Each row comes from the steps of one path. Every step used is in the known rows, and no mark comes twice. Write the path behind each row, first mark first.
In the rows, zero is written as 128.
Known rows:
R/Z/U: [131 113 119 145 116 117 121 104  55 103 165 120 136 141 145 120 121 141
 133 130 139 137 103 143 103 126 156 123 132  87 154 116 114 135 171 101
 127 197 123 117  69  90  86 134  62  94 149 126 124 143 129 104 163 131
 151 121 119 148 143 132 140 166 108 116]
G/M/R/Z/U/W: [ 96 139 110 113  60  98 188 133  67 103 153 139 106  94 114 103 164 165
 141 105 122 106 104  71 123 150  95 133  97  89 133 130 168 150 140 144
 109  82 129 140 103 158 124 129 182 100 161 115 135 110 129 114  94 125
 169  80 131 144 127 145 152 133 130 128]
Z/U/W: [143 141 115 130 136 114 104  94 101  88 135 138 108 120  99 133 112 149
 155 167 102 144  80 124 119 149  57 152 108 116 153 170 141 135 154 104
 146 167 117 105 138 139 155 130 154  64 103 144  94 159 108  81 124 132
 192 146 124 154 162 121 159 151 132 175]
R/Z/G: [133 119 122 141 110 136 102 107  97 166 146  80 160 149 137 157 169  89
 120 116 122 166 125 169 108 119 181 138 148 146 131 123  81  80 177 116
 127 117 149 117  96 112  92 124  43 151 152 118 141 117 141 135 163  83
 101 111  88 120 146 109 125 138 111  81]
Y/G/M: [150 150 176 128 119 107  94  85 154 131 136 166 137 123 120  91 138 155
 103  77 100 135 141 151 137 106 144 150  85 144 146  91  89 156 131 152
 110 113  52 165 168 189 131 165 132 111 114 154 138 172 130 116 105 133
 132  88  69 107  95 169 135 123 144 107]
W/G: [161 113 141 114 190 146  87 131 162 153 114 133 138 138 128 154  85 123
  76 140 139 161 120 168 139 116 104 133 134 165 106 172 114 122 125 139
 124 138 123  83 160  99 139 136 114 140  98 145 128 186 121 157 151 134
 124 172 126 109 132 115 104 137 103 105]
M/R/Z/U/W/G: [ 99 118  65 142 136 110 175 157  74 100 140 140 115  79 105 134 153 126
 101 171 124 107 107  55 114 140  46 107 111 150 135 192 164 115 135 115
 140 141 190  92  79  86 169  99 153 157 161 104 126 124 148 128 125 169
 125 137 143 148 163 117 123 135 126 127]
R/Z/U/W: [122 131  85 153 123 117 129 101  59 110 156 118 124 121 120 117 140 129
 147 152 116 132  83 107  97 134  92 118 120 104 152 131 136 103 162  95
 123 162 135 103  76  98 131 125 112  81 140 134 122 127 135  82 142 132
 146 125 124 156 164 130 137 161 115 122]
R/M: [156 114 162 129 112 156  96 105 158 153 151 108 130 190 115 123  88 176
 140 132 137 156 116 195 124  95 178 145 139 114 112  73 132 156 132 149
 104  72  79 123 141 159  89 154 117 140  72 169 149 148  84 134 149 102
 139 128 109 136  97 126 136 136 125  74]
X/Z/U/W: [112 131 119 145 123 142 134 113  53 124 154 134 139 103 142  55 120 106
 149 156 127 152  81 108  80 161  99 140 102 108 156 159 134 127 139  98
 145 164 109  60  97  63 159 124 128  78 120 127  90 111 109 103 132 127
 160 124 114 164 150 129 152 171 109 164]
X/Z/U/W/G/M: [110 140 108 135 117 128 163 124  56 168 136 153 150  73 125  79 135 108
 109 138 133 132 110  88 110 146  98 135 111 110 120 123 132 152 103 134
 144 132 124  36  97  81 143 134 185  63 111 130  74 100 117 170 129 130
 143 115 115 153 160 151 129 176  90 171]
W/G/M/R/Z: [119 115 127 109 121 125 168 156 124 157 137 138 142 103 134 127 142 139
  66  92 154 128 136 114 142 120 129 106 117 135  89 127 144 141 113 177
  99  80 140 114 117 124 116 137 159 156 148 116 157 141 140 185 126 133
 114 115 136 108 113 144 103 126 102  83]
X/Z/U/W/G: [112 126  95 150 157 136 141 131  69 154 138 145 151  84 128  75 122  93
 108 169 132 142 102  88  96 143  79 126 107 136 141 167 127 121 116 110
 158 162 139  23  93  42 175 118 153  92 111 125  74 108 122 145 143 141
 133 137 124 157 171 130 127 176  96 162]
Y/G/W: [149 127 139 126 150 116  57  87 216 109  97 148 135 178 152 114 135 106
 159 122  95 117 126 158 109  86 131 115 128 172 158 134 106 129 121  91
 147 191  64 199 173 154 153 150  78 150  95 147 114 136 150 103 107 154
  93 142 101 104 108 158  98 108 160  77]
M/R: [126 111 173 103 127 141 124 145 149  74 131 135 102 148 146 116 113 160
 126 119 135 151  98 156 122 142 115 139 102 141 142 214 148 128 148 133
 119 112 118 154 164 134 145 141 109 184 146 116 170 177 121 103 107 133
 173 126 129 124  97 105 156 104 157 117]
G/M/R/Z/U: [104 121 153 112  57 103 183 132  66  95 165 135 118 112 135 103 153 181
 128  82 148 106 112 113 126 136 150 127 109  78 135 102 148 180 140 148
 111 112 122 153 101 147  78 149 136 118 168 109 146 132 131 132 122 131
 172  83 128 134 107 149 150 129 123 122]
Z/R: [155 154 169 109 123 147 102 132 192 144 138 111 114 127 147 140 119 130
 137 130 112 136 139 212 124 137 172 150 128 139 177 170 130 148 171 104
 136 110 111 154 138 165 132 110  63 152 108 155 119 159  87  67 127 108
 155 144  95 155 103 121 179 128 141 144]
W/U/Z/G: [150 132 145 154 189 139  87 134 116 109  94 111 118 148  95 188  76 117
 138 140 130 129 177 144 178 142 154 155 151 127 118  65  72  83 120 139
 136 149 171 127 177 116 119 119 134  92 131 123 131 126 127 124 163 108
 113 130 157 100 137  78 127 108 149 236]
Y/G/W/U: [142 130 128 157 184 122  77  99 204  99  94 164 132 176 155 100  98 113
 164 134 114  97 168 128 131 101 141 115 150 154 142  85 101 120  93  90
 149 252  84 188 147 147 143 134  87 146 107 125 117 126 151 112 115 181
  84 145 126 126 126 139  87 107 159 124]
G/M: [153 135 198  96  89 136 109  97 145 130 133 131 126 156 143 123 106 165
 132  72 141 161 106 187 138 131 168 154 121  91 116 103 126 156 130 161
  94  87  64 142 173 178  86 167 133  90 106 150 142 171 113 131 117  93
 184 108 118 111  90 148 145 134 116 122]
Y/G/M/R/Z: [110 141 141 136  91  94 152 119 125 120 155 163 135 100 129  79 178 147
  96  73 109 109 142  97 123 107 153 119  80 147 156  97 112 128 134 150
 100  94  90 186 124 157 131 145 124 160 167 126 167 128 156 118  96 147
 105  73  84 116  86 170 129 108 151  74]
W/G/M/R/Z/U: [112 115 115 116 108 104 188 146  86 132 142 152 133  87 119 137 142 150
  77 112 158 102 141  92 149 130 114 117 125 110  98 119 136 178 113 160
 121 125 160 101  92 119  99 136 166 132 149 107 117 142 143 191 134 151
 148 113 135 125 130 144 116 135 107 125]

Which path is each row?
[147 114 148 126 158 151  80 114 195 100  86 121 119 210 179 114  65 126
 193 138 160 128 133 167 129 116 158 120 178  96 105 100 135 115  94  94
 145 251 101 164 162 127 105 133  91 133 100 117 121 127 132 124 127 146
 120 173 180 129 132 111  90 118 134 143]
G/W/U
[105 139  85 120 122 120 165 151 122 166 116 133 135  84 100 132 162 117
  89 130 117 133 124  65 130 134  55 105 103 146  97 167 161  95 117 164
  93  51 154  95 119 134 169 120 206 141 144 133 147 116 149 152  97 127
 102 128 139 114 136 137 111 123 103 101]
U/W/G/M/R/Z
[107 119 160  98  64 126 166 140 107 126 155 125 128 130 153  91 151 164
 117  69 145 135 118 127 120 134 167 125 103  98 124 116 146 140 140 160
  87  65 107 161 118 142  88 151 127 147 168 116 172 132 137 140 107 110
 148  89 134 112  80 148 136 117 123  88]
G/M/R/Z
[118 140  99 116 126  97 167 139 111 103 123 163 105  76  81 151 139 154
 116 157 118 104 116  69 151 151  26 139 106 126 116 171 161 172 110 148
 145 116 160  93 140 151 161 129 230  93 114 127  97 145 123 148 108 155
 182 134 134 141 163 133 140 132 124 186]
Z/U/W/G/M/R
[150 138 124 136 143 149 116 148 220 138  83 102 112 185 124 173  69 129
 204 148 139  66 194 157 165  98 194 102 197  97 120   8 142 142  79 105
 140 157 125 199 147 165 108  96 140 119  71 158 111  62  98 115 141 123
  70 155 194 132 114 123 108  97 165 172]
G/W/U/Z/R/M
[163 153 149 121 124 141 120 147 172 157 132  98  98 129  78 194  93 148
 142 132 105 104 157 186 158 109 179 125 134 119 161  55 128 152 140 133
 113  24 122 170 160 174 121 110 145 107  82 194 140 106  78  88 145  82
 111 134 129 125  75 133 166 107 158 149]
U/Z/R/M
[131 122 156  94 133 129 148 155 158 138 115 154 128 113 125 141 123 150
  72 101 154 132 144 133 160 127 108 133 118 139  84 158 143 164 104 179
 111  74 128 113 169 144 131 147 182 158 124 125 147 164 125 186 115 137
 150 129 138 104 107 136 117 117 119 122]
W/G/M/R
[ 97 105 104 144 114 130 146 151 139 109 114  93 135 169 160 137 166  84
 170 141 147 108 167 103 123 126 170 117 176 135 116 129 128  91 120 103
 157 174 189 166 100 111  98 102  74 209 175  65 139  77 151 149 134 137
  85 129 149 120 145  96 104  93 147 116]
M/R/Z/G/W/U
[157 132 159  99 145 131 112 123 155 175 111 143 144 125 126 147 100 142
  80  97 149 150 134 158 159 120 127 136 129 130  86 120 113 157 109 175
 108  87  99  92 162 145 116 156 164 112  94 152 127 172 122 184 131 118
 144 143 128 102 115 141 108 140  94 121]
W/G/M
[ 98 117  87 141 102 113 165 141  62  77 158 127 107 101 118 112 157 143
 140 155 113 116  87  78  98 151  70 116  99 120 159 184 166 115 158 106
 132 137 165 131  89  99 148 114 125 134 171 107 148 123 138  87 114 147
 149 112 135 156 144 118 150 129 138 124]
M/R/Z/U/W
[122 115 163 129 124 160  97 118 104 170 139  93 169 140 164  92 149  63
 128 123 133 186 128 167  96 134 198 156 135 149 135 147  75 108 146 116
 157 108 123  75 111  79 122 130  57 153 140 104 103 103 116 156 154  86
 123 115  82 127 130 113 143 148 109 127]
X/Z/G
[125 115 108 149 121 134 101 112 140 152 113  79 158 183 168 147 152  74
 174 135 140 129 163 146 115 111 201 114 197 120 104  75  90  73 127  91
 155 202 159 145  90 114  78 104  48 159 141  89 118  77 154 148 164 111
  61 142 139 125 163 101  86 123 118  98]
R/Z/G/W/U
[124 135 151 136 139 125 139 154 116 100  99 125 104 123  88 179 106 144
 138 110 139 104 189 108 198 151 149 156 134 112  98  59  95 123  97 171
 129  93 177 153 181 148 113 121 194 109 152 107 138 109 131 152 128 116
 134 103 165  94 120  91 137  83 163 237]
W/U/Z/G/M/R
[106  99 111 114  92 126 133 142 153 117 122  89 136 163 160 156 194  88
 157 129 131 124 128 122 104 115 159 114 162 154 119 172 129 104 144 101
 159 114 164 172 111 131 117 115  73 211 167  85 141  87 155 144 129 113
  90 127 132 113 127 114 116  91 139  64]
M/R/Z/G/W
[123 141  73 137 108 103 157 112  61 160 144 132 147  86  99 130 150 132
 107 136 122 116 113  83 131 129  86 113 120 100 112  96 136 131 132 137
 120 135 147  78  78 118 120 125 167  61 130 137 105 118 141 140 140 133
 127 125 131 144 173 149 118 165  88 133]
R/Z/U/W/G/M
[125 146 115 103 133 123 150 150 160 149 101 149 113  92  92 150 146 140
  96 137 116 137 120  88 148 142  32 133 100 162  92 188 166 115 103 169
 109  44 143  96 166 154 182 133 232 132 113 141 144 149 128 154  86 129
 135 135 139 108 134 131 125 113 122 134]
U/W/G/M/R
[155 141 100 124 184 142  94 130 160 158  98 131 128 121  94 157 109 110
  95 172 103 166 105 122 127 131  36 129 118 181 112 200 139  85 121 134
 118 100 136  74 163 124 197 124 170 124  98 156 122 162 128 130 119 128
 119 182 133 112 157 113 111 140 111 124]
U/W/G
[102 106 119 131 102 132 142 146 109 121 149  91 138 128 138 152 183 104
 116 127 126 145 122 130 112 132 159 130 132 162 135 179 117  93 168 122
 134  88 170 141 104 118 115 114  66 205 182  90 166 115 142 133 137 105
 118 112 100 122 129 101 140 107 141  90]
M/R/Z/G
[146 139  89 137 171 117 114 115 109 114 120 148 116 100  82 157 107 131
 115 192 111 131 106 104 136 142  24 137 119 146 126 177 138 136 127 120
 151 167 147  67 136 114 166 126 178  75  93 142  82 161 121 120 138 152
 158 162 126 152 183 112 129 156 114 168]
Z/U/W/G
[105 104 132 121 109 141 148 148 105  95 153 116 121 141 154  99 139 145
 119 111 141 144  97 134  96 133 145 111 113 133 152 173 146 103 161 123
 109 110 140 151 106 108 131 126  78 181 175 109 179 141 140 102 124 131
 128 117 126 119  97 120 135 122 137  76]
M/R/Z
[150 145 130 124 165 150 104 147 211 110  70 117 103 165 143 180  70 104
 202 139 128  80 174 159 165 127 167 107 182 102 141  74 135 114  97  92
 146 195 130 197 168 149 128  98 117 107 105 141 109  88 124  81 127 130
  98 172 193 122 118 120 111  95 165 203]
G/W/U/Z/R
[150 133 122 158 191 114  76 115 189  88  83 158 124 165 123 134  89 112
 162 129 105  86 170 114 149  96 126 101 135 151 142  57  94 100  87 101
 141 216  97 210 184 142 158 131 130 104 107 146 128 110 163  95 125 165
  57 141 154  93 114 142  83  91 172 158]
Y/G/W/U/Z
[121 139 152 141  92 168 143 140 146 213 163  99 151 117 162  63 124 112
 142 121 137 135 156 183  90 116 242 137 136 120 163  88 132 160 136 114
 133  72  95 102  75 115 108 109  67 165  99 150 114  69  67 129 145  95
 111 114  84 182  97 138 169 154 124 103]
X/Z/R/M
